Each row was made from one small tree. The marks that hang from a mark follow it in brackets, in alphabetical order. Every link used is in the known rows. Write each row's tree.
(in the rows, 128 means zero)
Known rows
nisom{busamar guna{zeziri{kudot{kune rofome}}}}: [ 72 152 115 193 137 123 140 152 105  45 147 130 128 123  81  70  92 101
 108 138 130 138]
zeziri{kudot{kune{momeru zoke} rofome}}: [ 77 144 119 165 158  95 175 119 103 117 133 153 176 128  99 123 114  88
  96 152 132 191]
zoke{kune{kudot{zeziri} momeru{gekol}}}: [170 181 123 171 138 149 150 132  97 117 188 162 139 141 123 127 144 101
 102 130 186  81]
momeru{gekol kune{zoke}}: [107 113  94 161 133 175 143 118 100 123 129 122 124 126 103 164 146 112
 110 115 136 159]
gekol{momeru{kune{kudot{rofome} zoke}}}: [105 117 112 192 123 110 178  95  85 146 154 149 162 115  71 136 108  94
  93 126 140 217]
gekol{momeru}: [148 105 138 129 122 116 159 132 126 120 135 111 115 118 114 136 119 116
 133 120 117 179]
momeru{kune{kudot}}: [116 140 126 153  99 140 157 121 107 130 130 163 122 126 104 122 130 110
 112 126 151 157]
nisom{busamar guna{zeziri{kudot{kune{zoke} rofome}}}}: [ 73 163  93 225 149 121 128 141 100  49 146 125 155 121  80  91  99 101
  90 137 132 159]
kune{kudot{rofome zeziri} momeru{gekol} zoke}: [134 174 100 210 201 124 126  96  86 171 212 145 180 150 131 131 145  96
  78 145 174  99]
momeru{gekol kune}: [106 103 116 127 122 175 154 128 107 115 129 127  98 128 104 140 141 113
 130 116 135 137]
kudot{kune rofome zeziri}: [ 56 122 122 156 164 109 155 103  82 169 140 143 180 151  86 128  97  99
 118 127 146  82]
nisom{busamar guna{zeziri{kudot{rofome}}}}: [108 157 113 186 142 128 115 163 123  54 167 117 116 118 105  50 101 116
 110 142 124 119]
rofome{kudot{kune{momeru zoke} zeziri}}: [113 170 123 180 188 133 161 124  85 115 120 157 180 164 138 167 117  81
  94 138 155 136]
busamar{nisom{guna{zeziri{kudot{rofome}}}}}: [105 151 115 182 121 121 133 132 135  91 164 158 108 123 104 101 107 117
 109 136 122 166]
gekol{momeru{kune{kudot}}}: [136 117 134 155  94 129 186 124 106 119 136 148 112 116  89 131 120 100
 117 119 141 206]
busamar{nisom}: [120 137 131 127 117 126 126 126 134 125 131 164 107 128 121 147 131 127
 117 133 134 155]
zoke{kune{kudot momeru{gekol}}}: [173 173 130 155 115 146 153 127 107  88 176 168 125 125 121 129 146 110
 103 134 173 133]
guna{zeziri{kudot{kune rofome}}}: [ 76 121 134 171 125  97 166 127 114 140 127 148 128 125  88 110 107  95
 121 117 110 158]
kudot{kune{zoke} rofome zeziri}: [ 57 133 101 188 174 107 140  93  78 179 137 138 204 147  86 154 102  98
 100 129 145 101]
kudot{kune{momeru zoke} rofome zeziri}: [ 81 161 103 186 181 104 150  96  72 158 157 146 209 154 101 141 117  88
  91 147 151 136]
gekol{momeru{kune}}: [124  94 129 128  99 140 185 133 105 109 117 123 108 116  90 136 119 103
 134 116 118 208]
nisom{busamar guna{zeziri{kudot{kune}}}}: [103 163 117 187 121 140 139 172 122  22 130 123 105 122  99  85 110 105
 115 129 133 149]

Write each row's tree
[142 167 114 179 126 146 112 182 139  33 149 109  92 116 122  66 118 121
 116 133 128 133]
nisom{busamar guna{zeziri{kudot}}}
[119 139 146 134 169 159 181 126  99  70 128 155 118 151 141 159 128  89
 116 135 149 142]
rofome{kudot{kune{momeru{gekol}}}}
[142 167 108 181 104 142 110 124 132  84 154 151 104 133 121 138 129 133
 113 128 130 178]
busamar{nisom{guna{zeziri}}}
[106 151 125 176 162 105 129 103  98 187 178 155 169 145 113 105 111 110
 104 134 161  63]
kune{kudot{rofome zeziri}}
[118 125 119 156 118 166 159 120 107 121 146 149 101 126 109 134 144 108
 113 118 160 137]
momeru{gekol kune{kudot}}
[114 150 118 169 124 143 154 127  95 160 143 157 137 142 106 117 126 103
 110 121 165 106]
momeru{kune{kudot{zeziri}}}
[136 127 113 185 107 126 175 116 101 127 137 141 137 114  90 152 126  98
 100 118 143 229]
gekol{momeru{kune{kudot zoke}}}
[ 92 172 119 185 123 112 167 123 114  62 162 182 127 133  94 110 112  91
 100 152 132 217]
busamar{nisom{guna{zeziri{kudot{kune{momeru} rofome}}}}}
[136 185 128 177 137 106 152 114  80 144 188 181 184 141 103  97 107  99
  93 146 176  90]
zoke{kune{kudot{rofome zeziri} momeru}}
[ 83 138 119 174 140 125 156 106  77 180 161 165 160 144  90 102 106  99
 103 129 162  93]
momeru{kune{kudot{rofome zeziri}}}
[104 127 104 207 147 111 173 102  71 178 166 143 175 131  72 134 105  85
  90 121 152 165]
gekol{momeru{kune{kudot{rofome zeziri} zoke}}}
[107 174  95 219 132 135 127 163 117  29 126 118 129 120  95 109 117 105
  96 129 134 172]
nisom{busamar guna{zeziri{kudot{kune{zoke}}}}}
[138 172 122 178 154 133 155 112  78 137 208 169 164 141 104 110 126  97
  95 138 185  68]
zoke{kune{kudot{rofome zeziri} momeru{gekol}}}
[161 150 127 128 117 155 150 136 108  81 157 140 123 124 119 134 143 114
 119 132 150 134]
zoke{kune{momeru{gekol}}}
[166 165 129 155 149 142 140 119 121 112 184 146 114 132 149 127 163 109
 104 141 163 139]
kune{kudot momeru{gekol}}
[124 105 109 159 112 137 169 124 101 121 115 118 134 115  88 159 123 102
 114 115 118 230]
gekol{momeru{kune{zoke}}}
[114 156 119 183 204 160 161 122  84 107 137 144 157 165 139 182 131  78
  95 130 162 115]
rofome{kudot{kune{momeru{gekol} zoke} zeziri}}
[ 83 149  98 207 150 121 144  98  74 188 161 160 186 141  88 127 112  98
  86 128 163 115]
momeru{kune{kudot{rofome zeziri} zoke}}
[ 66 146 118 190 115 116 159 121 119  84 144 173 121 128  78 118  96 101
 107 133 129 185]
busamar{nisom{guna{zeziri{kudot{kune rofome}}}}}
